What can hang from each mark:
Z_6: Z_313
Z_313: Z_6 Z_227 Z_243 Z_687 Z_961
Z_637: Z_227 Z_529
Z_961: Z_313
Z_529: Z_637
Z_243: Z_313
Z_346: Z_529 Z_687
Z_687: Z_313 Z_346 Z_637
Z_227: Z_313 Z_637

Each row was made from one small tree. The marks that hang from a mark follow it in brackets, in the order of their numbers. Every link used is in the known rows. Write each row's tree.
Known rows:
Z_6(Z_313(Z_243)): [ 0.17 -0.08 -1.78  1.92 -0.42 -1.39 -0.35 -0.65 -1.31 -1.88  0.71 -0.18
 -0.12 -0.02  0.80 -0.99 -3.42 -0.11  1.50  1.56 -0.69  0.66 -1.57 -0.29
  0.53]
Z_529(Z_637(Z_227)): [ 0.51 -0.21  0.28 -1.20  0.05 -1.38  1.26  1.72 -0.26  1.52  0.59 -1.12
 -1.32 -0.93 -2.29 -0.53  2.11  2.28 -0.11 -1.64 -0.19  0.81  2.08 -0.74
 -2.02]
Z_637(Z_227(Z_313(Z_6 Z_243 Z_687(Z_346) Z_961)) Z_529): [ 3.13  0.80  0.03  1.50  0.01 -0.63  1.11  0.31  1.73 -0.46  3.76 -0.76
 -0.20  0.04  2.53  0.25 -1.71  1.67  1.21 -0.31 -0.85  0.48  4.32 -4.95
  2.21]
Z_637(Z_227(Z_313(Z_6 Z_243 Z_687(Z_346(Z_529)) Z_961))): [ 2.58  1.03  0.31  1.64  0.30 -0.56  1.32  0.58 -0.06 -1.20  4.29  0.07
  0.23  0.42  2.53 -0.85 -0.80  1.16  0.05  0.20  0.10  0.82  3.02 -4.40
  2.41]
Z_346(Z_529 Z_687(Z_313(Z_6 Z_227 Z_961) Z_637)): [ 4.95 -1.29  1.77  1.79  1.47  1.83 -0.06  1.47  1.10  0.70  6.49 -0.87
  1.16  1.43 -1.85 -0.63  2.35 -0.24 -0.24 -1.83  0.27 -1.78  3.47 -0.90
 -0.29]
Z_961(Z_313(Z_6 Z_227(Z_637(Z_529)) Z_243 Z_687(Z_346))): [ 1.13 -1.21 -1.49  2.28  0.93 -0.31 -0.94  2.06  0.87 -1.30  3.87  0.81
  0.49  2.18  4.73 -0.64 -1.46  1.65  2.94  1.49 -0.78  0.19  1.07 -4.96
  2.58]
Z_6(Z_313(Z_227 Z_961)): [ 1.64  0.59 -1.38  1.25 -1.46 -0.08  0.32 -0.30 -1.17 -1.96  2.40 -0.87
  0.06  0.45  1.29 -2.23 -2.86 -1.60  2.22  2.75  0.84  1.35 -0.04 -1.58
  1.37]
Z_6(Z_313(Z_227 Z_243 Z_687(Z_346(Z_529) Z_637) Z_961)): [ 3.32 -3.29 -2.67  4.09 -0.43  1.22  0.22  0.33  0.33 -2.07  4.75 -0.29
  1.86  1.81  2.08 -2.36 -2.44 -0.69  2.17  0.99 -0.46 -0.39  3.45 -2.35
  2.02]
Z_243(Z_313(Z_6 Z_227(Z_637) Z_687(Z_346) Z_961)): [ 3.64  0.49  0.10  2.68 -1.19  0.92 -0.30  2.75  0.12 -1.04  5.10  1.74
  1.62  1.60  5.10 -1.48 -1.01 -0.95  1.20  3.09  0.65  2.09 -0.26 -3.54
  2.43]
Z_687(Z_637(Z_227 Z_529)): [ 1.13 -1.19  0.59 -0.32  1.16  0.24  1.82  1.43  2.25  2.20  2.68 -1.69
 -1.03  0.75 -1.33  0.46  1.93  2.71  0.33 -3.60 -0.04 -2.70  4.88 -0.40
 -0.84]
Z_6(Z_313(Z_227)): [ 1.02  1.24 -1.32  1.31 -0.44 -0.28  0.75 -0.40 -0.96 -0.82  1.70 -0.60
 -0.69  0.72  0.49 -1.14 -2.17 -0.44  2.03  1.18 -0.27  0.93 -0.34 -0.67
  0.73]
Z_313(Z_6 Z_227 Z_243 Z_687(Z_346 Z_637(Z_529)) Z_961): [ 4.30 -2.18 -1.44  4.99 -0.39  2.97 -0.70  2.07  2.74 -0.92  6.68  0.09
  1.27  1.53  4.76 -2.14 -1.65  0.58  2.54  1.72  0.24 -0.62  3.08 -4.36
  2.55]
Z_313(Z_687(Z_346) Z_961): [ 2.18 -2.85 -1.98  2.33 -0.83  0.86 -0.75 -0.19  0.75 -1.40  1.34  0.72
  2.49  0.67  2.26 -1.05 -0.17 -1.33  0.13  0.89 -0.34  0.20  3.28 -2.61
  2.25]
Z_243(Z_313(Z_6 Z_687(Z_346 Z_637(Z_529)) Z_961)): [ 2.82 -1.07  0.07  3.24  0.04  0.76 -0.94  1.81  1.81  0.50  4.04  1.10
  2.10  1.37  3.18 -0.93  0.70 -0.52  0.49  1.02  0.75  0.09  1.64 -1.69
  1.79]
Z_687(Z_313(Z_961) Z_346 Z_637): [ 4.43 -4.84  0.26  3.59  0.62  1.06 -0.22 -0.68  0.71 -0.40  3.81 -0.12
  2.08  1.37  1.02  0.36  1.84 -0.33 -0.40 -3.36 -0.78 -0.08  4.19  0.51
  0.59]
Z_227(Z_313 Z_637(Z_529)): [ 1.74 -1.09  0.66 -2.04  0.41 -0.52  2.14  0.38  0.68 -0.42  0.48 -0.95
  0.11  0.21 -0.55  2.66 -1.90  1.85  0.13 -0.05 -1.99  0.49  2.68 -2.82
  0.92]
Z_6(Z_313(Z_227 Z_687)): [ 1.20  0.88 -2.37  2.38 -0.50 -0.58  0.43 -0.42 -0.19 -0.88  1.79  0.08
  0.20  1.33  0.78 -1.49 -2.20 -0.45  2.12  1.74 -0.59  0.82  0.55 -2.10
  2.14]
Z_961(Z_313(Z_6 Z_227 Z_243 Z_687(Z_346 Z_637(Z_529)))): [ 1.16 -1.76 -1.30  3.62  1.30  0.32 -1.20  1.27  1.62 -0.31  4.54  0.63
  0.78  2.47  4.07 -1.24  0.05  1.58  2.92  0.57  0.17 -0.66  1.98 -3.78
  2.30]
Z_687(Z_313(Z_6) Z_637): [ 1.90 -0.17  1.30  3.01  1.77 -0.09 -0.04  0.67  0.86  0.80  3.78 -0.10
  0.00  1.23  0.21  0.03  1.62  1.34 -0.23 -1.48  0.26 -0.49  0.22  0.48
  1.07]
Z_227(Z_313): [ 0.94  0.55  0.88 -0.11 -0.22 -0.63  0.91 -1.69 -0.70 -0.65  0.03  0.07
  0.45 -0.01 -0.03  0.91 -0.89  0.13 -0.36  0.80 -0.09  1.79  0.52 -1.53
  1.07]
Z_6(Z_313(Z_227(Z_637) Z_243 Z_687 Z_961)): [ 2.22 -1.04 -2.65  2.49 -1.99 -0.60  0.14  0.93 -0.99 -3.44  3.31  0.10
  1.03  1.05  2.78 -2.40 -4.96 -0.59  2.60  4.30 -0.09  1.26  0.11 -4.13
  2.70]
Z_313(Z_6 Z_227 Z_243 Z_687 Z_961): [ 2.19  1.46 -0.85  3.85 -1.86  1.23 -1.31  1.70  0.54 -2.40  5.10  0.85
  0.75  0.66  5.19 -3.51 -3.36 -0.72  2.35  5.39  1.95  1.46 -1.52 -4.96
  3.38]

Which tree is each row?
[ 2.51 -0.55 -0.33  1.06 -0.30 -1.20  0.94  1.25 -0.47 -0.05  2.54 -0.43
 -0.19 -0.73  0.24 -0.86  0.53  2.15  0.13  0.22 -0.36  2.33  2.61 -3.61
  0.11] => Z_529(Z_637(Z_227(Z_313(Z_6 Z_243 Z_687(Z_346) Z_961))))
[ 0.15 -2.56 -0.84  2.27  0.07 -0.52 -1.08  0.38  1.37 -0.57  2.96  0.46
  1.28  2.42  2.34 -1.35 -0.60  0.92  2.85  0.85  0.92 -0.55  2.21 -3.43
  1.84] => Z_961(Z_313(Z_227 Z_243 Z_687(Z_637(Z_529))))
[ 1.54 -0.63  0.59 -0.57 -1.12 -1.74  1.24  0.75 -1.04 -0.22  1.28 -1.02
 -0.50 -1.18 -1.13 -0.83  0.12  1.71  0.09  0.29  0.44  2.44  1.93 -2.52
 -1.06] => Z_529(Z_637(Z_227(Z_313(Z_243 Z_961))))
[ 1.49  0.58  0.76 -0.21 -0.64 -1.57  1.11  1.48 -1.02 -0.09  2.15 -1.00
 -1.10 -1.27 -0.50 -1.17  0.13  2.13  0.19  1.05  0.68  2.44  0.90 -2.84
 -0.64] => Z_529(Z_637(Z_227(Z_313(Z_6 Z_243 Z_961))))
[ 2.63 -1.60 -0.01  0.71 -2.66  1.25  0.12  1.92 -0.77 -3.14  3.96 -0.07
  0.56  0.26  3.57 -1.86 -4.02 -0.45  1.93  3.44  0.97  1.42 -0.36 -3.55
  0.84] => Z_313(Z_227(Z_637) Z_243 Z_961)
[ 2.84  1.79  1.42  1.86  0.55 -0.09  0.36  1.35 -0.02 -0.49  4.22  0.13
 -0.77  1.09  2.07  0.15 -0.78  0.78  1.01  0.15 -0.60  1.54 -1.20 -1.74
  1.64] => Z_687(Z_313(Z_6 Z_227(Z_637)))
[ 1.14  0.15  0.78 -1.25 -0.07 -1.80  1.85  0.68 -0.71  1.12  0.51 -1.06
 -1.10 -0.87 -2.43  0.08  1.51  2.34 -0.31 -1.11 -0.30  1.98  2.39 -1.71
 -1.38] => Z_529(Z_637(Z_227(Z_313)))
[ 3.92 -0.68  0.84  0.64  0.07  0.26  0.56  0.99  0.79  0.60  4.62 -1.07
 -0.05  0.01 -1.25  0.13  0.60  1.81  0.17 -0.73  0.14 -1.22  3.40 -2.97
 -0.91] => Z_346(Z_687(Z_637(Z_227(Z_313(Z_6 Z_243 Z_961)) Z_529)))
[ 2.74 -3.02 -2.96  3.59 -0.29 -0.58  0.25  0.13  0.71 -1.58  3.53 -0.67
  1.19  1.00  1.73 -1.43 -2.29  0.54  1.85 -0.01 -1.04 -0.82  4.09 -2.64
  1.79] => Z_6(Z_313(Z_243 Z_687(Z_346 Z_637(Z_227 Z_529)) Z_961))
[ 2.05 -0.73  1.14  4.01  1.16 -0.22 -0.66  0.61  0.57 -0.20  4.39  0.26
  0.15  0.97  1.35 -0.32  0.03  1.49  0.24 -0.89  0.15 -0.11 -0.87  0.14
  0.96] => Z_687(Z_313(Z_6 Z_243) Z_637)
[ 2.24 -1.19  0.08  0.33 -1.04  1.12  0.66  1.82  1.04 -1.08  3.01 -0.43
 -0.57  0.47  2.07  0.26 -3.40  1.26  2.28  0.57 -1.16  0.23  0.81 -2.53
 -0.12] => Z_313(Z_227(Z_637(Z_529)) Z_243)
[ 3.92 -2.34  0.30  1.81  1.07  1.15  1.75  0.80  1.80  0.62  4.84 -1.32
 -0.15  0.67  1.46  0.80  0.85  2.63  0.49 -3.20 -1.02 -1.11  5.72 -2.25
  0.26] => Z_687(Z_346 Z_637(Z_227(Z_313(Z_6 Z_243 Z_961)) Z_529))
[ 3.62 -1.91 -0.88  1.38 -0.12  0.16  0.68  1.28  1.03 -2.41  3.42  0.00
  1.40  0.45  3.46  1.01 -3.63  1.57  0.87  2.61 -1.91  1.05  2.66 -5.83
  3.29] => Z_227(Z_313(Z_6 Z_243 Z_687(Z_346) Z_961) Z_637(Z_529))
[ 4.06 -2.02  0.78  0.23 -0.45  0.13  0.64  0.21  0.75  0.42  3.82 -1.18
  0.56  0.01 -1.89  0.42  0.63  1.50  0.09 -1.50 -0.11 -1.21  4.44 -2.61
 -1.23] => Z_346(Z_687(Z_637(Z_227(Z_313(Z_243 Z_961)) Z_529)))
[ 1.96  2.18 -0.69  2.61 -1.18  1.34 -0.52  1.75  0.84 -1.12  4.33  0.41
  0.53  1.05  3.82 -3.06 -1.35 -0.91  1.74  4.55  2.01  0.98 -0.25 -4.57
  3.55] => Z_313(Z_6 Z_227 Z_687 Z_961)
[ 3.46 -0.94  1.42  0.12  1.32  0.88  1.15  1.74  0.25  0.44  5.45 -1.10
  0.43  0.58 -2.21 -0.48  1.63  1.44 -0.95 -1.46  0.50 -2.12  4.03 -2.11
 -0.75] => Z_346(Z_529 Z_687(Z_637(Z_227(Z_313(Z_6 Z_243 Z_961)))))
[ 4.37 -3.84  0.71  4.47  2.10  1.74 -0.46  1.00  1.27 -0.75  6.30 -0.24
  1.77  1.38  2.01 -0.37  0.90  0.31 -0.18 -2.84 -0.81 -1.16  3.26  0.15
  1.05] => Z_687(Z_313(Z_6 Z_243 Z_961) Z_346(Z_529) Z_637)
[ 0.00  0.17 -0.95  1.54  0.45 -0.99 -0.97  2.34  0.75 -1.38  3.56  0.69
  0.13  1.97  4.04 -1.21 -2.03  1.62  3.03  3.01  0.31  0.25 -0.30 -5.16
  2.81] => Z_961(Z_313(Z_6 Z_227(Z_637(Z_529)) Z_243 Z_687))
[-0.54  1.12 -0.83  2.80  0.13 -1.00 -1.76  1.05 -0.16 -1.54  3.17  1.27
  0.34  1.82  4.33 -2.32 -1.36  0.53  2.79  3.50  1.53  1.06 -1.72 -4.31
  2.90] => Z_961(Z_313(Z_6 Z_227 Z_243 Z_687))
[ 2.08 -0.39  0.23 -0.96 -0.26  1.23  1.39  1.87  1.32  0.18  2.43 -0.94
 -0.77  0.78  0.66  0.73 -1.35  1.09  1.64 -0.25 -1.06 -0.26  2.03 -2.04
 -0.03] => Z_313(Z_227(Z_637(Z_529)))
[ 2.36 -2.45  0.38 -1.50  1.39  0.55  0.23  1.52  0.46  1.81  1.11 -1.13
  0.81 -0.45 -5.42  0.46  2.99  0.71 -1.13 -2.30 -1.45 -1.37  3.56  0.19
 -3.17] => Z_346(Z_529(Z_637) Z_687)
[ 2.69  1.82  1.62  0.52 -1.33  0.62 -0.03  3.05  0.37 -0.47  4.63  0.33
  0.28  0.83  3.66 -1.17 -1.79 -0.74  1.58  3.26  1.52  1.73 -1.40 -2.42
  1.08] => Z_243(Z_313(Z_6 Z_227(Z_637(Z_529)) Z_961))
[ 1.53 -1.22  0.56 -0.58 -0.66 -0.85  1.43  0.30 -1.43 -2.27  1.15  0.29
  0.40  0.04  1.19  1.33 -3.30  1.58 -0.04  1.77 -1.18  1.89 -0.22 -3.10
  1.04] => Z_227(Z_313(Z_243) Z_637)
[ 1.94  1.09  0.72  2.27 -1.46 -0.04 -0.46  0.40  0.44  0.21  2.47  1.93
  1.45  1.53  2.49 -0.94 -0.42 -1.33  1.08  1.48  0.92  2.05 -0.53 -1.56
  1.25] => Z_243(Z_313(Z_227 Z_687))
[ 3.43 -1.40  1.29  0.47  1.63  0.11 -0.39 -0.28  0.62  0.66  2.52 -0.27
  1.39  0.51 -3.34  1.14  1.81 -0.65 -1.07 -3.26 -1.65 -1.27  3.00  0.35
 -1.08] => Z_346(Z_529 Z_687(Z_313))
[ 1.66  0.93  0.82 -1.45  1.14 -0.32  1.96  1.56  0.78 -0.27  1.79 -1.00
 -0.80  0.21  0.53  2.17 -1.89  2.48  0.27  1.17 -1.61  0.50  1.07 -3.35
  1.63] => Z_227(Z_313(Z_6) Z_637(Z_529))
[ 2.04  2.85  1.77  1.71 -1.71  0.52 -0.75  1.78 -0.49 -0.64  4.21  0.99
  0.51  0.61  3.94 -2.21 -1.05 -1.88  1.30  3.72  2.69  2.50 -2.77 -1.56
  1.14] => Z_243(Z_313(Z_6 Z_227 Z_961))
[ 2.16  0.68  0.40 -0.35 -0.57 -1.28  1.73 -0.38  1.77  0.09  2.07 -1.19
  0.03  0.10  0.29  0.40 -0.88  1.03  0.78 -0.66 -0.19  0.27  5.31 -4.36
  1.88] => Z_637(Z_227(Z_313(Z_687 Z_961)) Z_529)
[ 2.50 -0.18 -0.79  4.37 -1.31  1.90 -0.76  2.34  1.11 -1.61  6.28  0.57
  0.96  1.41  4.43 -3.55 -2.08  0.26  2.16  4.39  2.38  0.26 -0.11 -4.47
  3.09] => Z_313(Z_6 Z_227 Z_243 Z_687(Z_637) Z_961)
